(in the rows, 128 means zero)
Known rows, with every way that one mark hangs from another:
j302(j174(j370(j545) j487)): | 135 | 136 | 130 | 122 | 120 | 137 | 136 | 123 | 133 | 142 | 146 | 121 |  87 | 126 | 131 | 141 | 110 | 127 | 146 | 124 | 119 | 133 |  98 | 124 | 100 | 130 | 122 | 123 | 142 |
j174(j487 j545): | 135 | 107 | 125 | 132 | 122 |  98 | 135 | 124 | 141 | 142 | 153 | 120 | 130 | 119 | 138 | 136 | 105 | 132 | 133 | 136 |  94 | 126 | 100 | 131 | 116 | 130 | 143 | 136 | 131 |
j174(j370(j545(j602))): | 134 | 122 | 123 | 138 | 157 | 161 | 112 | 123 | 127 | 141 | 136 | 129 |  75 | 136 | 130 | 133 | 121 | 132 | 134 | 128 | 144 | 134 | 120 | 140 | 110 | 135 | 131 | 130 | 143 |
j545(j174(j302 j487 j602) j370(j56)): |  92 | 126 | 104 | 182 |  98 | 138 | 139 | 129 | 119 | 128 | 167 | 124 |  94 | 124 | 165 | 141 | 128 | 109 | 118 | 130 | 114 | 128 | 141 | 149 | 154 | 122 | 155 | 119 | 135 |
j56(j370(j174(j487))): | 132 | 121 | 138 | 129 | 113 | 108 | 137 | 132 | 133 | 133 | 143 | 125 | 132 | 133 | 136 | 129 | 117 | 124 | 144 | 126 |  95 | 134 | 134 | 141 | 126 | 128 | 112 | 128 | 137 |
j602(j174(j302 j545(j370(j56)))): | 105 | 147 | 104 | 123 | 121 | 111 | 138 | 127 | 135 | 125 | 166 | 107 |  70 | 117 | 133 | 152 | 143 | 109 | 123 | 139 | 117 | 127 | 106 | 125 | 122 | 123 | 133 | 127 | 137 |
j370(j56 j174(j487 j602(j302))): |  98 | 111 | 114 | 147 | 108 | 121 | 150 | 130 | 155 | 126 | 161 | 127 | 111 | 129 | 157 | 132 | 132 | 123 | 137 | 123 |  86 | 145 | 136 | 129 | 136 | 122 | 118 | 139 | 140 |
j174(j302 j370 j487 j545): | 137 | 105 | 119 | 166 | 112 | 102 | 147 | 120 | 139 | 153 | 168 | 112 |  75 | 110 | 134 | 147 |  91 | 139 | 126 | 127 | 115 | 120 |  86 | 136 | 123 | 134 | 157 | 133 | 141 |
j602(j174(j302 j487 j545)): | 130 | 119 | 116 | 129 | 125 |  87 | 154 | 124 | 147 | 140 | 177 | 115 |  97 | 108 | 140 | 153 | 120 | 143 | 132 | 135 |  96 | 123 |  93 | 122 | 130 | 139 | 139 | 134 | 132 |
j487(j174): | 136 | 138 | 117 | 122 | 114 | 131 | 116 | 128 | 123 | 130 | 132 | 144 | 136 | 136 | 112 | 134 | 145 | 140 | 125 | 131 | 137 | 133 | 129 | 131 | 130 | 124 | 111 | 126 | 125 |
j370(j56 j174(j302 j487)): | 100 | 116 | 116 | 145 | 106 | 104 | 139 | 130 | 129 | 127 | 151 | 131 | 108 | 121 | 147 | 127 | 131 | 118 | 137 | 125 |  90 | 141 | 124 | 135 | 167 | 120 | 120 | 138 | 134 |
j545(j370 j602(j302)): | 116 | 131 | 120 | 143 | 163 | 142 | 123 | 130 | 147 | 133 | 156 | 125 | 109 | 130 | 136 | 144 | 135 | 137 | 119 | 133 | 147 | 125 | 137 | 124 | 106 | 134 | 135 | 118 | 127 |
j602(j302(j174(j370(j56) j487 j545))): | 112 | 133 | 114 | 131 | 118 | 106 | 155 | 124 | 172 | 150 | 177 | 104 |  77 | 113 | 129 | 155 | 113 | 127 | 131 | 131 | 107 | 136 |  89 | 120 |  93 | 124 | 140 | 133 | 149 |
j302(j602(j174)): | 119 | 139 | 123 | 108 | 160 | 142 | 149 | 144 | 145 | 121 | 142 | 124 | 104 | 132 | 132 | 143 | 143 | 137 | 133 | 129 | 131 | 129 | 128 | 121 | 115 | 137 | 114 | 125 | 127 |
j56(j370(j174(j302) j545(j602))): | 137 | 127 | 135 | 133 | 138 | 133 | 122 | 128 | 118 | 140 | 150 | 141 |  56 | 134 | 125 | 137 | 130 | 125 | 144 | 131 | 106 | 145 | 139 | 146 | 135 | 136 | 105 | 136 | 145 |
j288(j370(j56 j545(j602))): | 107 | 111 | 112 | 130 | 155 | 158 |  92 | 131 | 122 | 130 | 127 | 143 |  74 | 142 | 147 | 124 | 146 |  96 | 130 | 136 | 123 | 150 | 124 | 144 | 118 | 120 | 119 | 133 | 133 |
j370(j545(j174(j302 j602))): | 130 | 138 | 121 | 157 | 103 | 148 | 133 | 128 | 112 | 133 | 152 | 142 |  59 | 126 | 142 | 141 | 134 | 125 | 132 | 129 | 118 | 137 | 133 | 141 | 147 | 136 | 134 | 128 | 138 |
j288(j370(j545(j174(j302(j602) j487)))): | 122 | 118 | 119 | 160 | 136 | 143 | 124 | 150 | 123 | 140 | 160 | 148 |  50 | 128 | 161 | 140 | 134 | 117 | 133 | 131 | 117 | 140 | 106 | 146 | 129 | 132 | 126 | 117 | 123 |
j602(j302(j174(j545))): | 133 | 152 | 129 | 105 | 120 | 106 | 152 | 125 | 164 | 144 | 166 | 122 |  84 | 119 | 112 | 157 | 122 | 142 | 131 | 134 | 114 | 134 | 105 | 107 |  94 | 133 | 123 | 132 | 134 |
j602(j174(j487 j545(j370)) j302): | 124 | 136 | 113 | 119 | 138 |  96 | 147 | 132 | 166 | 134 | 184 | 104 | 111 | 116 | 145 | 158 | 132 | 136 | 132 | 139 | 109 | 120 |  91 | 112 |  86 | 135 | 134 | 118 | 131 |
j288(j370(j174(j545(j602)))): | 124 | 122 | 120 | 118 | 127 | 128 | 113 | 124 | 144 | 132 | 144 | 149 |  63 | 151 | 137 | 137 | 113 | 133 | 130 | 135 | 120 | 142 | 121 | 140 | 114 | 133 | 109 | 140 | 132 |
j288(j370(j56 j174(j302 j487) j545)): | 107 | 109 | 115 | 141 | 105 | 119 | 115 | 136 | 119 | 127 | 146 | 142 |  61 | 129 | 160 | 124 | 139 |  94 | 144 | 127 |  88 | 152 | 103 | 139 | 141 | 113 | 106 | 132 | 134 |
j56(j370): | 137 | 128 | 137 | 132 | 130 | 125 | 130 | 129 | 125 | 135 | 132 | 119 | 123 | 127 | 119 | 132 | 126 | 116 | 128 | 130 | 123 | 128 | 135 | 139 | 114 | 128 | 128 | 125 | 134 |
j56(j370(j174(j487 j545 j602(j302)))): | 137 | 109 | 132 | 144 | 102 |  99 | 160 | 126 | 161 | 144 | 181 | 118 |  87 | 128 | 139 | 149 | 103 | 134 | 140 | 130 |  76 | 136 | 121 | 138 |  98 | 135 | 124 | 138 | 149 |
j288(j370(j56 j545(j174 j602))): | 100 | 135 | 108 | 132 | 147 | 163 |  88 | 136 | 124 | 130 | 134 | 152 |  68 | 146 | 152 | 127 | 159 |  97 | 126 | 140 | 132 | 151 | 132 | 152 | 130 | 124 | 122 | 127 | 133 |
j302(j174 j602): | 120 | 145 | 133 | 108 | 141 | 148 | 153 | 137 | 140 | 131 | 140 | 132 |  95 | 132 | 122 | 146 | 120 | 136 | 131 | 126 | 127 | 135 | 132 | 119 | 111 | 131 | 113 | 127 | 128 |

Rows:
| 107 | 130 | 114 | 113 | 100 | 116 | 116 | 131 | 138 | 124 | 135 | 135 |  67 | 144 | 138 | 128 | 130 | 100 | 132 | 134 | 104 | 146 | 109 | 140 | 119 | 116 | 105 | 138 | 137 | -> j288(j370(j56 j174(j545)))
| 106 | 111 | 119 | 138 | 132 | 128 | 140 | 145 | 125 | 132 | 154 | 135 |  69 | 122 | 153 | 129 | 135 | 110 | 152 | 127 |  75 | 151 | 113 | 139 | 147 | 119 | 108 | 139 | 138 | -> j370(j56 j174(j302(j602) j487) j545)
| 128 | 132 | 118 | 119 | 164 | 138 | 127 | 126 | 129 | 133 | 156 | 136 |  70 | 123 | 135 | 147 | 148 | 139 | 136 | 133 | 123 | 137 | 124 | 124 | 136 | 142 | 119 | 133 | 133 | -> j370(j545(j602(j174(j302))))
| 142 | 138 | 138 | 112 | 105 | 104 | 135 | 126 | 137 | 137 | 145 | 122 |  90 | 135 | 117 | 137 | 114 | 121 | 140 | 134 |  97 | 135 | 122 | 141 | 108 | 130 | 111 | 137 | 145 | -> j56(j370(j174(j545)))
| 146 | 125 | 111 | 163 |  95 | 161 | 127 | 118 | 109 | 140 | 154 | 141 |  45 | 130 | 117 | 147 | 125 | 138 | 129 | 122 | 140 | 136 | 116 | 141 | 124 | 128 | 122 | 129 | 147 | -> j487(j174(j302 j370(j545) j602))
| 133 | 130 | 114 | 144 | 109 | 140 | 135 | 127 | 142 | 132 | 156 | 143 | 111 | 133 | 117 | 147 | 143 | 149 | 121 | 126 | 133 | 135 | 137 | 124 | 118 | 129 | 116 | 130 | 132 | -> j487(j174(j602(j302)))
| 129 | 126 | 116 | 115 | 140 |  86 | 152 | 131 | 174 | 139 | 180 | 110 | 114 | 112 | 139 | 154 | 134 | 145 | 136 | 136 |  98 | 127 |  92 | 112 | 101 | 139 | 133 | 130 | 132 | -> j602(j174(j487 j545) j302)
| 133 | 120 | 126 | 120 | 181 | 121 | 134 | 136 | 158 | 144 | 176 | 119 | 103 | 121 | 141 | 151 | 149 | 134 | 143 | 137 | 102 | 138 | 121 | 128 |  94 | 143 | 120 | 125 | 138 | -> j56(j370(j545(j602(j174(j487) j302))))
| 112 | 120 | 117 | 125 | 128 | 146 |  99 | 136 | 117 | 125 | 121 | 134 |  80 | 135 | 143 | 120 | 149 |  85 | 134 | 134 | 117 | 147 | 110 | 137 | 112 | 111 | 114 | 127 | 131 | -> j288(j370(j56 j545))
| 128 |  95 | 118 | 188 | 106 | 136 | 157 | 118 | 128 | 141 | 161 | 119 |  79 | 118 | 148 | 142 |  91 | 142 | 121 | 117 | 127 | 121 | 119 | 139 | 135 | 134 | 156 | 130 | 141 | -> j174(j302 j370 j487 j602)
| 133 |  90 | 118 | 168 | 102 | 107 | 156 | 116 | 132 | 145 | 173 | 123 |  88 | 113 | 147 | 147 |  90 | 142 | 126 | 130 |  88 | 126 | 111 | 135 | 132 | 136 | 156 | 141 | 135 | -> j174(j302 j487 j545 j602)
| 130 | 124 | 120 | 142 | 105 | 137 | 136 | 117 | 127 | 131 | 151 | 119 |  87 | 133 | 137 | 144 | 102 | 124 | 122 | 136 | 118 | 121 | 124 | 135 |  96 | 128 | 143 | 128 | 138 | -> j174(j545(j370) j602)
| 134 | 136 | 137 | 137 | 106 | 114 | 142 | 130 | 122 | 131 | 146 | 129 |  83 | 127 | 121 | 136 | 124 | 125 | 135 | 124 | 114 | 135 | 137 | 139 | 141 | 129 | 110 | 129 | 139 | -> j56(j370(j174(j302)))
| 127 | 121 | 124 | 163 | 141 | 149 | 152 | 137 | 131 | 139 | 149 | 121 |  55 | 121 | 126 | 144 | 110 | 139 | 122 | 120 | 150 | 124 | 116 | 137 | 126 | 133 | 138 | 125 | 137 | -> j174(j302(j602) j370)
| 131 | 122 | 125 | 128 | 168 | 141 | 118 | 130 | 144 | 141 | 152 | 136 |  93 | 127 | 133 | 137 | 144 | 136 | 135 | 134 | 122 | 141 | 124 | 124 | 111 | 137 | 124 | 132 | 133 | -> j370(j545(j602(j302)))
| 133 | 120 | 128 | 162 | 146 | 130 | 121 | 132 | 121 | 153 | 169 | 137 |  85 | 123 | 145 | 143 | 131 | 126 | 134 | 138 | 106 | 136 | 132 | 156 | 141 | 142 | 142 | 125 | 137 | -> j56(j370(j545(j174(j302 j487) j602)))
| 126 | 110 | 124 | 139 | 138 | 124 | 124 | 127 | 125 | 140 | 159 | 146 |  84 | 129 | 150 | 133 | 122 | 140 | 148 | 129 |  90 | 143 | 124 | 137 | 152 | 136 | 114 | 140 | 135 | -> j370(j174(j302 j487) j545(j602))
| 107 | 110 | 114 | 154 | 125 | 129 | 132 | 126 | 137 | 135 | 139 | 111 | 122 | 123 | 145 | 125 | 119 | 113 | 128 | 123 | 122 | 130 | 112 | 140 | 128 | 119 | 146 | 128 | 141 | -> j174(j370(j56) j487)
| 104 | 107 | 115 | 141 | 122 | 103 | 154 | 138 | 143 | 138 | 169 | 127 |  70 | 120 | 147 | 139 | 114 | 123 | 140 | 131 |  73 | 143 | 108 | 140 | 144 | 123 | 124 | 145 | 139 | -> j370(j56 j174(j302(j602) j487 j545))
| 121 | 125 | 117 | 171 | 103 | 148 | 143 | 124 | 137 | 138 | 153 | 125 | 101 | 135 | 153 | 139 | 107 | 138 | 125 | 122 | 134 | 124 | 132 | 148 | 132 | 137 | 153 | 122 | 142 | -> j545(j174(j370 j487 j602))
|  87 | 136 | 104 | 158 | 154 | 134 | 120 | 137 | 153 | 136 | 172 | 126 | 122 | 130 | 160 | 141 | 151 | 120 | 120 | 139 | 128 | 133 | 140 | 141 | 132 | 129 | 149 | 116 | 131 | -> j545(j174(j487) j370(j56) j602(j302))
| 114 | 132 | 116 | 162 | 104 | 146 | 133 | 129 | 125 | 127 | 155 | 128 | 122 | 136 | 161 | 139 | 117 | 125 | 124 | 130 | 124 | 121 | 142 | 144 | 126 | 131 | 148 | 114 | 131 | -> j545(j174(j487 j602) j370)
| 104 | 124 | 118 | 120 | 160 | 132 | 130 | 128 | 155 | 144 | 166 | 130 |  98 | 122 | 142 | 144 | 143 | 124 | 141 | 136 |  95 | 150 | 120 | 119 | 113 | 129 | 122 | 136 | 137 | -> j370(j56 j545(j602(j302(j174(j487)))))
| 121 | 122 | 117 | 135 | 132 | 104 | 151 | 129 | 138 | 130 | 163 | 120 | 118 | 112 | 144 | 145 | 132 | 142 | 132 | 126 | 113 | 125 | 113 | 120 | 144 | 137 | 132 | 126 | 125 | -> j602(j174(j302 j487))
| 124 | 119 | 117 | 160 | 115 | 143 | 124 | 138 | 143 | 135 | 165 | 143 |  71 | 133 | 165 | 141 | 138 | 119 | 132 | 129 | 114 | 141 | 115 | 138 | 107 | 133 | 129 | 118 | 131 | -> j288(j370(j545(j174(j487 j602(j302)))))
| 139 | 129 | 109 | 127 | 144 | 120 | 119 | 123 | 158 | 149 | 171 | 143 | 101 | 132 | 110 | 154 | 140 | 159 | 121 | 141 | 128 | 137 | 119 | 129 | 110 | 138 | 122 | 137 | 133 | -> j487(j174(j545(j602(j302))))
| 130 | 106 | 120 | 153 | 165 | 140 | 125 | 127 | 152 | 152 | 165 | 123 |  87 | 123 | 144 | 140 | 122 | 142 | 136 | 128 | 127 | 134 | 106 | 131 | 101 | 140 | 140 | 127 | 142 | -> j174(j370(j545(j602(j302))) j487)
| 110 | 133 | 115 | 152 | 146 | 142 | 116 | 130 | 132 | 135 | 156 | 135 | 134 | 138 | 156 | 138 | 127 | 134 | 122 | 136 | 135 | 123 | 142 | 146 | 133 | 137 | 147 | 114 | 125 | -> j545(j174(j487) j370 j602)
| 112 | 116 | 112 | 158 | 135 | 133 | 151 | 133 | 140 | 145 | 160 | 111 |  33 | 117 | 127 | 146 | 111 | 119 | 121 | 129 | 123 | 133 | 100 | 142 | 121 | 124 | 146 | 137 | 148 | -> j174(j302(j602) j370(j56) j545)
